What can hang from each mark:
Q842: Q181 Q438 Q495 Q983
Q181: Q297 Q842
Q771: Q181
Q500: Q842
Q923: Q842 Q991
Q438: Q842
Q983: Q842
Q495: Q842
Q297: Q181

Known rows, with every way that one mark hangs from another:
{Q771 {Q181 Q297 {Q842 Q495 Q983}}}: [-2.36 -2.34  1.11 -0.65  2.18  0.47  3.81  0.98  3.24  2.65 -0.93 -2.08
 -3.04  3.46 -0.12 -1.31 -0.10 -0.28  1.27 -1.01  2.10 -2.97  4.74]
{Q181 Q297 {Q842 Q495 Q983}}: [-1.51  0.99  0.89  0.65  1.59  0.14  4.22  0.07  1.62  2.74  0.50 -3.59
 -1.06  3.60  0.25  1.01 -1.74  0.58  0.85  0.14  3.39 -1.66  2.52]
{Q438 {Q842 Q495}}: [ 1.49  2.27  2.06 -0.39  1.05  0.74  2.82  0.37  3.40  2.20  3.16 -4.63
  2.48 -3.18 -2.65  1.55  2.18  0.60 -0.49  1.36  3.28 -0.10 -2.68]
{Q297 Q181}: [-3.87 -0.79 -0.04 -2.37 -0.34 -0.90  3.95 -1.55  2.23  2.17  0.81 -4.36
 -0.14  0.43  0.97 -0.14 -0.39  0.04 -0.30  1.35 -1.20 -3.86 -1.82]
{Q181 {Q842 Q983}}: [-3.07 -0.73 -0.73 -0.53  0.39 -1.35  1.32 -1.16  2.16  3.09  0.45 -2.06
  1.63  2.67  1.91 -1.40 -0.12  1.82  0.07  0.38  2.22 -2.05  2.41]
{Q495 {Q842 Q983}}: [-0.82  0.49 -0.66 -1.58  1.08 -2.71  3.01 -1.89  3.17  2.77 -2.97 -4.05
  4.12  1.95  1.44 -2.40  0.31  0.36  0.46  3.99 -0.83 -2.18  0.86]
{Q181 {Q842 Q438 Q495 Q983}}: [-0.16 -1.43 -0.30  1.00  0.48 -0.90 -0.13 -1.29  1.79  3.08 -0.24 -0.50
  0.94 -1.15 -1.48 -1.38 -0.67 -1.51  1.53 -2.60  2.33 -0.97  0.80]
{Q842 Q983}: [-1.46 -1.84 -0.59 -1.70  0.68 -2.29  1.71 -2.60  2.79  2.18 -3.36 -2.35
  1.93  2.72  1.87 -2.65  1.24  0.92  1.21 -0.41  0.59 -1.35  0.57]
{Q495 {Q842 {Q181 Q297}}}: [-2.48  0.79 -0.21 -1.94  0.60 -1.61  4.19 -1.04  2.41  2.27  0.15 -4.81
  1.85  2.68  0.83 -0.36 -0.44 -0.81  0.29  4.93 -1.04 -4.02 -1.64]
{Q923 {Q842 Q181 Q438}}: [-2.33 -0.48 -1.62 -0.14 -0.05 -4.27  0.77 -0.58  1.45  2.22  1.64 -2.07
  1.81  0.12  2.23 -2.31 -0.49 -4.18  2.05  1.68 -0.36 -3.64 -3.78]
{Q842 Q495 Q983}: [ 1.28 -1.09  1.82 -0.10  1.25 -0.86  2.46 -2.55  2.87  2.83 -4.52 -3.22
  1.75 -1.05 -1.07 -1.18  0.69 -0.81  1.54 -2.64  1.40  0.16 -0.32]
{Q842 Q438 Q495}: [ 0.98 -2.16  1.14  0.65  0.38 -0.40  1.77 -1.09  2.67  2.69  0.67 -2.85
  1.87 -5.68 -4.52  0.00 -0.57 -2.41  3.05 -4.14  1.77 -0.07 -2.70]
{Q495 {Q842 Q181}}: [-2.32  0.20 -0.21 -2.00  0.21 -1.82  3.07 -1.63  2.67  2.65 -0.21 -4.33
  3.15  0.87  0.61 -1.08  0.10 -0.77  0.03  4.28 -1.38 -3.68 -1.99]
{Q297 {Q181 {Q842 Q495}}}: [-3.28  0.14  0.78 -0.77 -0.18  0.15  3.47 -0.88  1.69  3.01  1.96 -4.04
 -0.57 -0.90 -0.13  0.94 -1.41 -0.45 -0.83  0.72  0.13 -3.52 -0.77]
{Q923 {Q842 Q181 Q983} Q991}: [-1.95  2.30  0.41 -1.93  0.63 -5.11 -0.34 -0.50  1.28  2.43 -2.22 -0.08
  1.62  3.54  6.77 -4.29 -1.45 -3.73  1.12  2.97 -0.24 -4.77 -0.60]
{Q771 {Q181 {Q842 Q438 Q495 Q983}}}: [-1.38 -4.12  0.31 -0.42  1.39 -0.33  0.83  0.01  3.37  2.86 -1.47  0.10
 -1.66  0.14 -1.40 -2.96  0.57 -1.76  1.75 -2.95  1.39 -2.44  3.52]
{Q500 {Q842 {Q181 Q297}}}: [-3.69 -2.84  2.49 -1.74 -1.35  1.44  1.74 -1.69  2.13  1.84 -0.48 -1.17
  0.01  1.88  0.38 -0.40 -1.10  0.15  0.68  2.00  1.17 -3.44 -1.08]
{Q842 {Q181 Q297} Q438 Q495 Q983}: [ 2.25 -3.09 -0.45 -0.18  0.63 -1.38 -0.85 -3.28  0.79  0.97 -4.82  1.68
 -3.31  1.24 -2.21 -2.50  0.22 -6.82  3.30 -3.83 -0.49 -2.24 -4.26]
{Q842 Q438 Q495 Q983}: [ 2.81 -2.87  0.08  0.48  0.82 -1.69 -0.36 -2.79  2.28  2.19 -4.31 -0.03
  0.95 -2.75 -2.97 -2.65  0.33 -3.81  3.28 -4.72  0.78  0.13 -1.63]
{Q438 {Q842 Q983}}: [ 0.87  1.33 -0.36 -1.61  1.01 -1.19  0.83 -0.83  3.12  1.37  0.39 -2.02
  1.94  1.63  0.65 -1.39  3.24  0.78 -0.58  2.54  2.00 -1.00 -1.35]
{Q297 {Q181 {Q842 Q438}}}: [-3.91 -1.06 -1.24 -1.27 -0.61 -0.89  1.85 -1.03  1.41  2.35  2.56 -2.04
 -0.89  0.15  0.45 -0.52 -1.27 -1.07 -0.16  0.78 -0.59 -4.25 -1.03]
{Q983 {Q842 Q438}}: [-1.34  0.68 -0.68  0.45  0.71 -2.19  2.54 -1.05  2.53  2.56  3.21 -1.74
  0.90 -3.79  1.44 -1.38  0.35  2.84  2.62  2.81  0.97 -0.33 -2.23]
{Q983 {Q842 Q181 Q438 Q495}}: [ 0.32  0.45  0.58  1.06  0.48 -1.21  1.53 -1.99  1.77  2.57  1.72 -0.65
 -0.84 -5.43 -0.34 -0.87  0.43 -0.44  2.62  1.12  0.30 -0.60 -4.99]
{Q983 {Q842 {Q181 Q297} Q438 Q495}}: [ 0.13  1.04  0.60  1.10  0.87 -1.01  2.66 -1.36  1.52  2.16  2.22 -1.14
 -2.11 -3.66 -0.17 -0.20 -0.17 -0.52  2.88  1.75  0.66 -0.95 -4.63]
{Q500 {Q842 {Q181 Q297} Q438 Q983}}: [-1.39 -4.47  0.51 -1.45 -1.31  0.00 -1.71 -3.06  1.47  1.03 -3.90  3.10
 -1.30  2.93  0.27 -3.31 -0.62 -2.93  2.01  0.21  0.06 -3.34 -1.27]
{Q983 Q842}: [-2.46  1.93  0.53  0.02  0.95 -1.59  4.43 -0.90  2.90  3.02  3.15 -3.98
  1.54 -2.66  2.66 -0.33  0.53  4.94  1.45  4.18  1.41 -0.32 -1.27]

Rows:
[ 0.40 -2.37  0.62 -0.01  0.19 -0.04  1.31 -1.58  1.21  1.50  0.10 -1.13
 -2.31 -1.68 -3.78  0.20 -0.74 -5.38  3.09 -3.40  0.47 -2.47 -5.26]
{Q842 {Q181 Q297} Q438 Q495}
[-0.50 -0.22 -0.32  1.06  1.34 -0.35  2.23 -0.08  1.27  2.29  0.61 -1.39
 -1.67  2.51 -0.99 -0.04 -1.93 -1.50  2.08 -1.29  2.97 -1.65  1.53]
{Q181 Q297 {Q842 Q438 Q495 Q983}}
[ 2.36  1.67  0.95 -0.95  1.16  0.02  0.98 -1.17  2.08  0.95 -0.72 -1.46
 -1.14  1.77 -0.93 -0.24  2.73 -2.55 -0.35  1.54  1.72 -1.56 -3.76]
{Q438 {Q842 {Q181 Q297} Q495 Q983}}
[ 2.49 -3.94 -0.45 -0.24  0.01 -1.74 -2.50 -4.11  1.16  1.53 -5.47  2.37
 -1.41 -1.30 -2.53 -3.44  1.11 -6.79  2.89 -4.94 -0.94 -1.78 -4.68]
{Q842 Q181 Q438 Q495 Q983}
[-3.01 -1.44 -1.75 -1.37 -0.41 -1.53  0.82 -1.86  1.22  2.10  0.09 -0.69
 -1.43  1.65  1.25 -1.80 -0.82 -1.75 -0.07  0.56 -1.04 -4.19 -0.51]
{Q297 {Q181 {Q842 Q438 Q983}}}
[-1.62 -0.05 -1.03 -0.06  0.13 -2.22  0.99 -1.96  1.76  2.13  2.43  0.03
 -0.75 -2.80  1.67 -1.88  0.80  0.75  2.36  2.69 -0.25 -1.64 -4.37]
{Q983 {Q842 Q181 Q438}}
[ 0.28 -0.81 -1.85 -1.18  0.84 -3.32  1.10 -2.05  2.81  2.30 -2.92 -1.84
  3.56  0.78  0.13 -3.39  0.09 -1.70  1.66  2.56 -1.30 -2.24 -0.01]
{Q495 {Q842 Q438 Q983}}
[ 0.73 -1.27  1.31 -0.75  0.96 -0.64  1.96 -3.04  1.36  1.62 -5.05 -1.44
 -2.37  2.94 -0.33 -1.02  0.50 -3.88  1.59 -1.83  0.09 -2.21 -2.89]
{Q842 {Q181 Q297} Q495 Q983}
[-3.63 -0.29 -1.24  0.07  0.68 -0.49  3.24  1.08  1.48  2.20  4.87 -2.74
 -0.92  3.09  0.02  0.80 -2.20  0.64  1.63  0.66  3.06 -2.87  1.44]
{Q181 Q297 {Q842 Q438}}
[ 0.04 -1.49 -2.17 -1.66  0.25 -3.31 -0.42 -2.97  2.02  1.83 -3.63 -0.20
  1.83  1.79  0.50 -3.96  0.57 -3.83  1.40  2.47 -2.48 -3.53 -2.26]
{Q495 {Q842 Q181 Q438 Q983}}
[-1.10 -0.97 -2.37 -0.23  0.24 -5.23 -0.77 -1.72  1.19  1.87 -1.81 -0.09
  1.13  2.18  3.37 -4.18  0.20 -5.18  2.19  1.28 -1.02 -3.46 -3.05]
{Q923 {Q842 Q181 Q438 Q983}}
[-3.59  1.31 -0.40 -0.53  0.64 -3.50  3.79  0.20  1.58  2.30  1.93 -4.73
  1.14  3.05  3.77 -0.61 -0.85 -2.13  1.13  3.75  0.40 -3.90 -2.45]
{Q923 {Q842 {Q181 Q297}}}
[-0.05  1.51  0.85  0.95  1.45 -3.64  3.13 -0.62  2.40  3.25 -1.91 -4.54
  3.27 -0.33  2.27 -1.56 -0.50 -2.21  1.51  1.21  1.14 -1.05 -0.53]
{Q923 {Q842 Q495 Q983}}
[-1.68 -0.99 -0.57 -0.57 -0.12 -0.88  1.09 -1.85  1.25  2.44 -0.38 -1.13
 -1.51 -0.21 -0.19 -1.13 -1.09 -2.57  0.12 -0.55 -0.67 -3.42 -0.95]
{Q297 {Q181 {Q842 Q438 Q495 Q983}}}
[-1.76  3.10  0.67 -1.44  1.18 -5.01  1.10  0.42  2.05  2.90 -1.44 -1.73
  3.26  2.45  6.46 -3.68 -1.93 -1.65  1.36  3.12  0.95 -3.47  1.54]
{Q923 {Q842 Q983} Q991}
[ 0.44  1.12 -0.65 -2.07  0.82 -0.97  0.49 -1.18  2.07  0.52  0.04 -0.85
 -1.01  4.43  1.09 -1.24  3.13 -1.31 -0.59  3.13  1.13 -2.64 -3.16]
{Q438 {Q842 {Q181 Q297} Q983}}
[ 2.57  1.05  1.00 -0.98  0.78 -0.21 -0.16 -1.77  2.35  1.36 -1.09 -1.01
  0.23 -0.04 -1.18 -0.85  3.32 -2.52 -0.57  0.95  1.39 -1.25 -4.10]
{Q438 {Q842 Q181 Q495 Q983}}
[-1.15  0.32 -0.99 -2.05  0.94 -2.49  2.76 -2.22  2.16  1.91 -3.35 -2.83
  1.20  4.73  2.01 -2.27  0.19 -1.69  0.47  4.56 -1.75 -3.87 -0.91]
{Q495 {Q842 {Q181 Q297} Q983}}
[-4.56 -2.42  0.46 -1.37  1.70  0.35  4.57  1.81  3.40  2.57  2.05 -3.04
 -2.49  3.89  0.58 -0.75 -0.31  1.19  0.96  0.32  2.21 -3.79  4.67]
{Q771 {Q181 Q297 Q842}}
[-1.06 -0.67  2.37 -0.59  0.53  0.71  4.07 -1.36  1.73  2.15  0.01 -4.29
 -1.41  0.00 -1.92  1.68 -0.42 -2.49  1.34 -1.28  1.08 -2.48 -3.90]
{Q842 {Q181 Q297} Q495}
[-3.58 -4.11 -0.35 -1.13  0.91 -0.40  1.52  0.84  3.51  2.80  1.55 -0.86
 -1.11  0.52 -0.65 -2.36  0.40 -0.20  1.45 -1.63  1.46 -3.32  3.48]
{Q771 {Q181 {Q842 Q438}}}
[-1.96 -2.01 -1.08 -2.33  0.45 -2.00  1.27 -3.09  1.33  0.96 -3.96 -0.57
 -2.23  6.76  2.70 -2.50  1.10 -2.11  1.20  0.43 -0.68 -3.73 -1.97]
{Q842 {Q181 Q297} Q983}
[-1.04 -0.32 -0.99 -2.10  0.54 -2.73  1.60 -2.80  2.39  2.29 -3.74 -2.42
  2.52  2.97  1.71 -2.94  0.74 -1.72  0.21  3.89 -2.08 -3.54 -1.24]
{Q495 {Q842 Q181 Q983}}
[-0.91  1.09 -0.83 -1.52  0.37 -5.61 -2.29 -0.68  0.89  2.00 -2.22  2.22
  0.96  2.37  5.54 -5.30 -1.62 -5.80  2.30  1.58 -0.68 -4.81 -1.59]
{Q923 {Q842 Q181 Q438 Q983} Q991}
[-0.36 -3.33  3.44 -0.78 -1.10  1.26 -0.38 -3.44  2.16  2.33 -5.15  0.64
  0.50 -0.47 -0.88 -1.82 -0.25 -2.01  0.84 -0.63  0.71 -1.89 -1.35]
{Q500 {Q842 Q181 Q495 Q983}}
[-0.32 -3.27  3.29  0.20 -1.08  1.66  0.67 -1.51  2.81  2.71 -0.77 -0.84
  2.20 -4.73 -3.59 -0.50 -1.56 -1.01  2.11 -1.62  2.19 -0.75 -0.83]
{Q500 {Q842 Q438 Q495}}
[ 0.69 -4.56  2.15 -0.40 -1.33  0.72 -2.38 -3.60  1.76  1.88 -5.07  2.81
 -0.19 -1.61 -2.14 -2.91 -0.39 -4.04  1.99 -2.11  0.29 -1.93 -2.31]
{Q500 {Q842 Q181 Q438 Q495 Q983}}
[-1.41 -0.92  0.46  1.11  0.20 -0.06  1.38 -0.11  2.03  3.44  3.24 -2.47
  1.62 -3.32 -2.62  0.49 -1.40 -0.48  1.36 -2.29  3.02 -1.12  0.02]
{Q181 {Q842 Q438 Q495}}
[-0.91  2.22  1.82  0.67  1.15 -0.47  4.65 -1.20  1.90  2.64  2.12 -3.32
 -1.57 -2.49  1.13  0.82  0.04  1.59  1.66  3.26  1.06 -0.93 -3.69]
{Q983 {Q842 {Q181 Q297} Q495}}
[-2.40 -0.18  0.27 -0.87  0.05 -0.49  2.48 -1.74  1.50  2.75 -0.52 -2.64
 -1.03  0.52  0.67 -0.37 -0.96 -1.10 -0.76  0.41 -0.35 -3.43 -0.24]
{Q297 {Q181 {Q842 Q495 Q983}}}
[ 0.52  1.22  0.96  1.57  1.06 -1.22  2.99 -1.02  2.57  3.04  2.58 -2.36
  0.79 -6.49 -0.70 -0.36 -0.09  1.65  2.87  1.17  1.56  0.70 -2.81]
{Q983 {Q842 Q438 Q495}}
[ 2.71  1.82  1.33 -0.50  1.33 -0.21  1.27 -0.86  3.13  1.84 -0.36 -2.69
  1.84 -1.05 -1.51 -0.31  2.83 -0.40 -0.37  0.98  2.58  0.07 -2.00]
{Q438 {Q842 Q495 Q983}}
[-1.77  0.55 -1.08 -0.02  0.54 -1.98  2.20 -1.38  1.49  1.74  2.78 -0.43
 -2.05 -0.94  2.03 -1.24  0.20  0.73  2.61  3.37  0.06 -2.01 -4.05]
{Q983 {Q842 {Q181 Q297} Q438}}
[-0.99 -4.35  0.87 -0.99 -1.12 -0.22 -1.33 -2.71  2.53  1.88 -3.52  1.79
  1.66  0.09 -0.31 -3.38 -0.54 -0.78  2.03 -0.44  0.92 -1.64  0.49]
{Q500 {Q842 Q438 Q983}}
[-1.23 -1.03 -1.42 -1.57 -0.06 -2.36  1.12 -1.77  2.29  2.20 -0.19 -2.16
  2.60 -0.26 -0.66 -2.08 -0.09 -2.81  1.25  2.84 -1.80 -3.71 -2.94]
{Q495 {Q842 Q181 Q438}}
[-0.11 -0.95 -2.16 -1.63  0.63 -3.03  0.75 -2.43  1.73  1.44 -3.22 -0.64
  0.58  3.62  0.71 -3.33 -0.01 -3.82  1.63  3.07 -2.15 -3.87 -1.89]
{Q495 {Q842 {Q181 Q297} Q438 Q983}}
[ 0.67  0.56 -0.70 -2.11  0.40 -1.20 -0.64 -1.77  2.32  0.90 -0.38 -0.40
  0.25  2.66  0.91 -1.88  3.71 -1.27 -0.85  2.51  0.85 -2.33 -3.53]
{Q438 {Q842 Q181 Q983}}
[-0.85  1.63  0.02 -1.96  0.53 -0.01  1.97 -0.01  2.31  0.90  3.51 -2.82
 -0.30  2.38  0.04  0.60  2.43 -0.34 -0.75  3.51  1.81 -2.78 -3.89]
{Q438 {Q842 {Q181 Q297}}}
[-2.18  0.21 -1.11 -0.65  0.49 -4.62  1.18 -1.57  1.56  2.35 -1.95 -2.24
  1.72  3.30  4.61 -3.09  0.40 -3.12  1.01  2.70 -0.58 -3.41 -2.07]
{Q923 {Q842 Q181 Q983}}
